Known rows, with every way that one mark hangs from another
q948[q96 q242[q333] q552]: [ 1.709 -1.520 -4.109  7.072  3.114 -1.566  1.390  3.662 -0.877 -1.526
  0.662  0.100 -1.162 -1.588  6.113 -1.565 -1.903 -1.120 -1.697 -4.117
 -0.743 -0.672 -0.040 -0.315  0.377  2.373  2.380 -1.139]
q444[q333[q96 q242]]: [ 1.676 -0.226 -0.709  5.395 -2.570 -0.101 -0.886  1.415 -3.043 -3.133
 -0.384  1.956  0.412 -0.674  0.898 -5.435 -1.231  0.720 -3.147 -1.162
 -1.671  1.574  1.027 -4.130  0.032  0.135  0.120 -0.455]
q242[q333[q444]]: [ 0.432 -0.883  0.470  5.090  0.874 -0.753  0.886  2.975 -0.741 -1.640
 -0.978  0.904  2.530 -0.207  1.198 -2.831  0.853 -1.184  0.006 -0.985
 -1.044  1.317  0.029 -2.408  0.610  0.238 -0.634  0.624]
q965[q948[q242[q333[q96]] q552]]: [ 2.500 -0.790 -2.625  5.515  2.463 -0.958  3.080  3.879 -1.486 -2.448
  0.304  1.046 -0.111 -1.248  4.802 -0.911 -2.813 -1.118 -2.070 -1.948
 -0.356 -0.456  1.160 -0.927  2.460  1.729  0.775 -1.120]
q333[q96 q242 q444]: [ 1.117 -0.760  0.342  5.434 -3.200 -0.506 -1.311  3.344 -1.621 -2.676
 -0.890  3.180  3.105  0.647  0.963 -4.181 -2.078 -1.350 -2.185 -0.443
 -0.256  3.108  1.679 -4.569  0.962 -0.952  0.243 -0.785]
q444[q333[q96]]: [ 1.643 -0.432 -0.875  5.036 -1.457 -0.465  0.285  0.874 -2.432 -2.833
 -0.494  0.236  1.364 -0.941  1.022 -4.708 -0.316  1.653 -2.347 -1.116
 -2.145  0.129  0.401 -3.263 -0.100  0.429  0.279  0.713]
q444[q333[q552]]: [ 1.887 -0.438 -1.469  4.622 -1.781 -0.315 -0.481 -0.099 -2.932 -1.983
 -1.861  0.118  1.181 -0.347  1.302 -4.361  0.212  1.858 -0.970 -1.104
 -2.274  0.580 -0.087 -3.491  0.423  0.938 -0.771 -0.072]
q242[q333[q96 q444] q948]: [ 0.260 -0.384  1.276  6.020  0.035 -0.981  2.717  3.396 -0.405 -4.023
 -0.682  1.105  2.752 -1.507 -0.357 -2.210  1.160 -2.385 -0.709 -0.613
 -1.627  1.846 -0.127 -2.999  1.523 -0.039 -0.852  0.335]
q242[q333 q948[q96 q552]]: [ 1.685 -0.224 -2.040  7.168  2.772 -1.174  3.354  3.329 -1.067 -3.601
  1.182 -0.305 -0.398 -2.841  3.568 -0.695  0.376 -2.122 -0.060 -2.613
 -2.255 -0.311 -1.460 -1.283  1.289  2.422  1.171 -0.504]
q953[q333[q96 q242[q948] q444 q552]]: [ 2.036 -0.042  0.227  6.395 -3.323 -1.151 -0.152  2.741 -2.461 -4.695
 -2.138  4.387  1.771 -0.371  0.322 -3.094 -1.378 -2.234 -2.509 -1.489
 -0.662  3.030  2.124 -5.275  3.125 -1.387 -1.824 -0.990]
q948[q96 q242[q333[q444]] q552]: [ 1.511 -1.640 -3.126  7.780  2.783 -1.217  1.114  4.161 -0.931 -1.337
  0.141  0.680 -0.285 -1.138  5.828 -1.073 -1.813 -1.455 -1.512 -3.997
 -0.598  0.153  1.149 -1.367  0.470  1.574  2.355 -1.694]
q965[q948[q552]]: [ 3.247  0.025 -1.787  4.173  0.934 -0.759  1.553  2.817 -2.126 -2.034
  0.445  0.388  0.956 -0.308  3.997 -1.288 -2.480  0.076  0.252 -0.242
 -1.046 -1.416  0.167 -1.887  2.741  1.417  0.866  0.047]
q948[q242[q333[q96 q444]] q552]: [ 1.469 -1.314 -2.313  6.616  1.707 -1.302  0.746  4.235 -1.022 -1.866
 -0.728  1.325  1.876 -0.488  3.513 -1.836 -1.732 -1.815 -2.555 -2.572
 -0.083  1.879  1.954 -2.069  0.840  0.807  1.040 -0.865]
q242[q948]: [ 1.274  0.003 -0.183  4.324 -1.033 -1.756  0.880  2.216 -0.588 -3.184
 -0.057 -0.241  1.643 -1.087  0.558 -3.132 -0.337 -0.767  0.808 -0.228
 -1.665 -0.183 -1.693 -1.767  2.001  0.563  0.275  1.039]
q953[q948[q96]]: [ 2.327 -1.419 -1.362  6.677 -0.637 -0.799  0.436  1.545 -0.741 -2.529
  0.210  1.529 -0.288 -1.874  4.411 -2.710 -1.612 -0.492 -0.772 -3.105
 -1.384 -2.766 -0.588 -1.977  1.052  1.495  0.769  0.246]
q242[q333[q552]]: [ 0.829 -0.939 -0.914  4.409  0.104 -0.779  0.873  1.606 -1.337 -2.048
 -1.763  0.887  2.287 -0.587  1.348 -2.975  0.969 -0.700 -0.140 -1.276
 -1.297  1.643 -0.907 -2.372  1.035  1.236 -1.635  0.133]
q665[q333[q444]]: [ 1.513 -2.150 -0.490  4.738 -1.273 -1.109  0.047  1.324 -1.743 -2.336
 -2.799  0.847  3.042  1.059  0.808 -3.818  0.162 -0.394 -0.657 -0.362
 -1.695  0.669  1.725 -3.632  0.642 -0.222 -0.560  1.031]
q948[q96 q242 q552[q333[q444]]]: [ 2.447 -1.939 -3.647  6.730  0.044 -1.247  0.137  3.106 -2.868 -0.593
 -0.629  0.603 -1.394  0.078  6.861 -2.832 -2.128  0.670 -0.720 -3.568
 -0.118 -0.028  1.692 -3.007  0.755  0.850  2.858 -1.231]
q242[q333 q948[q552]]: [ 1.616  0.180 -1.458  5.402  2.538 -1.724  2.349  3.289 -1.038 -3.271
  0.227 -0.290  1.036 -1.898  1.598 -1.471  0.589 -2.178  0.315 -1.142
 -1.777  0.631 -1.371 -1.090  1.680  2.062 -0.205  0.689]
q242[q333[q96 q552]]: [ 0.825 -1.113 -0.757  5.031 -0.774 -0.463  1.308  1.842 -1.414 -2.995
 -1.888  1.493  3.123 -0.875  0.946 -2.973  0.699 -1.101 -1.665 -1.271
 -1.254  2.420 -0.346 -3.076  0.980  0.974 -1.697 -0.126]
q948[q96 q242 q552]: [ 2.482 -1.275 -4.429  6.558  0.883 -1.805 -0.201  3.233 -1.196 -1.376
  0.715  0.036 -0.666 -0.777  6.526 -2.113 -3.572 -0.170 -1.488 -3.639
 -0.528 -1.150  0.325 -0.950  0.870  1.704  3.486 -1.068]
q552[q333 q948[q242]]: [ 1.614 -1.424 -2.520  3.590 -2.774 -1.668  0.630  1.104 -3.202 -0.322
 -1.872 -0.911 -1.763  0.168  4.514 -5.511 -1.940  2.893  1.367 -1.919
  0.281 -1.080 -0.003 -2.561  1.584 -1.163 -0.342  0.727]
q948[q242]: [ 1.444 -1.323 -2.223  4.118 -0.754 -1.967 -1.162  2.465 -0.464 -1.090
 -0.437  0.063  0.693  0.172  3.034 -4.042 -2.556  0.249 -0.686 -1.731
 -0.262 -0.610 -0.233 -0.771  1.056  0.331  1.583  0.518]

Rows
[ 2.423 -1.973 -2.915  8.924  2.934 -0.993  1.054  3.607 -0.604 -1.659
  0.039  1.925 -1.321 -2.089  6.557 -0.742 -2.327 -2.159 -1.807 -5.003
 -0.380 -1.549  1.442 -1.210  1.009  2.132  1.375 -1.345]	q953[q948[q96 q242[q333[q444]] q552]]
[ 2.623 -1.150 -3.434  6.646  3.646 -0.787  3.499  3.874 -1.388 -2.006
  1.157  0.388 -2.387 -1.882  7.034 -0.147 -2.772 -0.823 -1.152 -3.418
 -0.850 -2.198  0.235 -0.346  2.073  2.483  2.081 -1.933]	q965[q948[q96 q242[q333] q552]]
[ 1.262 -0.584 -0.207  5.532 -5.700  0.081 -0.409  1.732 -3.140 -2.481
 -2.986  2.444  2.796  0.637  2.040 -3.904 -2.152 -0.026 -1.022 -0.575
 -0.230  3.479  1.919 -6.242  1.939 -2.286 -1.814 -1.904]	q333[q96 q242 q444 q552[q948]]
[ 3.534 -1.432 -2.837  7.114 -0.885 -0.423 -0.300  2.076 -3.735 -2.117
  0.122  3.110 -2.581 -1.463  6.194 -3.511 -2.198 -0.726 -1.141 -3.516
 -0.529 -0.657  0.790 -3.806  1.431  1.965  0.577 -0.896]	q953[q948[q96 q552[q333[q242]]]]
[ 2.228 -1.214 -1.504  5.231 -1.331 -0.579  0.150  2.692 -3.390 -1.669
 -1.399  1.507  2.338  0.458  3.200 -3.473 -0.430  0.420 -1.020 -0.945
 -0.466  2.068  1.802 -4.723  1.009 -0.014  0.323  0.397]	q948[q552[q333[q96 q444]]]
[ 1.514 -0.721 -0.855  3.614 -4.138 -0.765  0.057  1.218 -4.361 -1.225
 -1.688  0.833 -1.121  0.277  3.167 -5.893 -1.230  1.803  1.214 -0.808
 -0.114  0.923  0.033 -4.522  1.567 -1.481 -1.533  0.316]	q552[q333[q242] q948]
[ 1.451 -1.063 -1.107  6.555 -3.575 -0.116  1.303  1.014 -2.665 -1.646
 -2.100  0.200  1.328 -0.329  4.542 -2.370 -1.163  1.268  0.707 -2.034
 -1.254  0.353  0.516 -4.918  1.312 -1.216 -0.555 -1.625]	q333[q444 q552[q948[q96]]]
[ 3.377 -1.097 -3.235  3.959  0.540 -1.197  1.344  2.637 -3.284 -0.637
 -0.322  0.366 -2.131  0.145  5.846 -2.669 -2.954  1.149  0.194 -1.369
  0.031 -1.577  0.982 -1.647  2.960  1.300  1.317 -0.351]	q965[q948[q242 q552[q333]]]
[ 2.193 -0.525 -0.668  5.914 -4.793 -0.549 -0.070  1.596 -3.972 -3.091
 -3.148  3.690  1.467  0.519  2.485 -3.816 -2.474  0.078 -1.978 -1.868
  0.121  2.476  3.077 -6.125  2.712 -2.891 -2.739 -1.124]	q953[q333[q96 q242 q444 q552[q948]]]
[ 1.966  0.056 -1.166  5.588 -5.182  0.425  0.196  0.001 -4.625 -3.029
 -2.487  1.235  0.141 -0.637  1.909 -5.276 -1.530  2.135 -1.972 -1.269
 -1.550  2.052  1.181 -5.764  0.966 -1.188 -1.985 -1.621]	q444[q333[q96 q242 q552[q948]]]
[ 1.685 -0.723 -1.817  6.048 -4.313 -0.134  0.368  1.014 -3.258 -2.358
 -1.512  1.248 -0.246 -0.593  4.699 -3.547 -2.374  0.664 -0.231 -2.270
 -0.882  0.995 -0.060 -4.666  1.510 -0.653 -0.612 -2.357]	q333[q242 q552[q948[q96]]]
[ 1.741 -2.000 -1.430  7.040 -4.780  0.112  0.765  0.386 -3.806 -3.028
 -3.888  1.777  0.585  0.477  3.726 -3.584 -1.491  0.024 -0.865 -2.108
 -1.653  1.762  2.398 -6.326  1.202 -1.163 -1.530 -2.368]	q665[q333[q242 q444 q552[q948[q96]]]]
[ 3.283 -0.932 -3.643  6.231  1.441 -1.069  1.893  3.257 -1.602 -1.757
  1.234  0.235 -1.797 -0.965  7.404 -0.627 -4.372  0.272 -1.089 -2.835
 -0.607 -2.717  0.688 -0.964  2.481  1.876  3.183 -1.926]	q965[q948[q96 q242 q552]]
[ 3.276 -2.045 -3.107  7.370  0.591 -2.159 -0.060  1.908 -0.915 -2.237
  0.077  2.727 -3.141 -1.869  6.107 -2.879 -3.574 -0.465 -2.270 -5.520
 -0.243 -4.313  0.998 -0.762  2.152  0.664  1.033  0.490]	q953[q333 q948[q96 q242]]
[ 4.293 -1.265 -4.231  6.233  1.726 -2.690 -1.021  2.462 -1.483 -1.690
 -0.440  2.401 -1.707 -1.056  5.640 -2.408 -3.890 -0.857 -2.087 -4.537
  0.376 -3.212  1.798 -0.449  2.693  1.069  0.478  1.221]	q953[q333 q948[q242 q552]]
[ 0.960 -1.987 -2.812  6.455  0.644 -1.073  1.208  2.250 -0.815 -1.854
 -1.081  0.793 -0.474 -1.356  4.737 -2.371 -0.894 -0.722 -1.468 -3.855
 -0.938  0.406 -0.487 -1.420  0.663  1.708  0.750 -1.716]	q948[q96 q242[q333[q552]]]
[ 1.773 -1.431 -3.307  6.160 -3.032 -1.134  0.798  1.172 -2.081 -1.349
 -1.626 -0.556 -0.959 -0.703  6.151 -3.056 -3.170  1.667 -0.111 -3.335
 -0.556 -1.082 -0.132 -2.612  1.602 -0.268  0.589 -1.763]	q333[q552[q948[q96 q242]]]
[ 0.721 -0.459 -0.001  5.457 -0.760 -0.944  2.595  2.131 -1.032 -4.532
 -1.600  1.048  2.555 -1.941 -0.136 -2.372  1.298 -1.944 -0.832 -0.908
 -1.857  2.318 -1.282 -2.926  1.904  1.179 -1.872 -0.244]	q242[q333[q96 q552] q948]
[ 1.837 -0.317 -1.042  5.478 -3.649  0.282 -1.178  0.700 -3.601 -3.259
 -1.733  2.347  1.078 -0.450  1.014 -4.942 -1.034  0.776 -3.292 -1.070
 -1.877  2.903  1.219 -5.042  0.485  0.331 -0.919 -1.373]	q444[q333[q96 q242 q552]]
[ 1.567 -0.696 -0.853  6.875 -4.698  0.216  0.181  1.508 -3.108 -2.003
 -2.034  1.874  0.573 -0.023  4.349 -3.082 -2.177  0.279 -0.103 -2.106
 -0.765  1.725  1.061 -5.735  1.530 -1.445 -0.541 -2.771]	q333[q242 q444 q552[q948[q96]]]
[ 1.658 -1.786 -0.662  5.911 -5.766  0.101  0.275  0.602 -3.951 -3.571
 -4.772  2.566  2.721  1.177  1.494 -4.371 -1.465 -0.263 -1.807 -0.577
 -1.165  3.433  3.168 -6.935  1.519 -2.041 -2.802 -1.556]	q665[q333[q96 q242 q444 q552[q948]]]
[ 1.514 -2.240 -0.230  5.376 -2.112 -0.776  0.424  1.450 -1.705 -3.449
 -2.800  1.535  3.783  0.867  0.498 -3.824 -0.100 -0.705 -2.121 -0.492
 -1.660  1.385  2.432 -4.524  0.649 -0.534 -0.590  0.703]	q665[q333[q96 q444]]
[ 3.309 -1.760 -2.850  6.344 -1.425 -1.849 -0.736  1.188 -1.525 -2.895
 -2.186  3.779 -0.166 -1.123  3.843 -3.385 -3.263 -0.656 -3.353 -4.253
  0.195 -1.392  2.027 -2.322  2.874  0.256 -1.264  0.328]	q953[q333[q96 q552] q948[q242]]
[ 1.943 -0.023 -1.562  4.671 -3.212 -0.174  0.677 -0.794 -3.912 -1.638
 -2.628 -1.078  0.112 -0.602  2.347 -4.585 -0.255  3.402  0.312 -1.265
 -2.143 -0.228 -0.063 -4.069  0.871 -0.478 -1.893 -0.114]	q444[q333[q552[q948]]]
[ 3.247 -1.244 -3.129  4.432 -0.279 -1.008  1.826  2.802 -3.434 -1.784
 -0.516  1.070 -1.341 -0.163  5.513 -2.687 -3.210  1.068 -1.390 -1.520
 -0.010 -0.794  1.634 -2.584  2.836  1.086  1.215 -0.722]	q965[q948[q242 q552[q333[q96]]]]
[ 3.243 -2.217 -3.435  7.855  0.169 -1.028  0.085  2.452 -2.609 -0.846
 -0.775  1.977 -2.341 -1.165  7.359 -2.615 -2.680  0.073 -0.902 -4.522
 -0.021 -1.767  2.010 -2.824  1.389  1.372  1.763 -1.024]	q953[q948[q96 q242 q552[q333[q444]]]]
[ 2.200 -0.933 -1.306  5.615 -2.340 -0.363 -0.955  3.265 -4.071 -2.076
 -1.253  3.108  1.588  0.707  2.984 -4.164 -1.373 -0.590 -1.966 -1.038
  0.038  3.730  2.504 -5.677  1.201 -0.166  0.154 -0.832]	q948[q552[q333[q96 q242 q444]]]
[ 1.171 -1.296  0.253  4.886 -3.771 -0.340 -0.850  2.737 -3.412 -2.093
 -1.623  3.254  1.477  0.730  1.483 -5.318 -0.695 -0.218 -1.455 -0.569
 -0.050  3.406  1.840 -5.635  0.939 -1.264 -0.409 -0.424]	q552[q333[q96 q242 q444]]
[ 3.426 -1.591 -4.392  7.736  1.029 -1.595 -0.310  2.564 -0.822 -1.700
  0.583  1.255 -1.665 -1.829  7.174 -1.819 -4.103 -0.773 -1.743 -4.617
 -0.383 -2.853  0.601 -0.798  1.480  2.340  2.582 -0.816]	q953[q948[q96 q242 q552]]
[ 0.400 -1.130  0.622  5.598  0.078 -0.499  1.382  3.106 -0.877 -2.659
 -1.039  1.535  3.367 -0.452  0.748 -2.737  0.642 -1.365 -1.381 -1.078
 -1.063  2.092  0.644 -3.270  0.482 -0.097 -0.691  0.356]	q242[q333[q96 q444]]
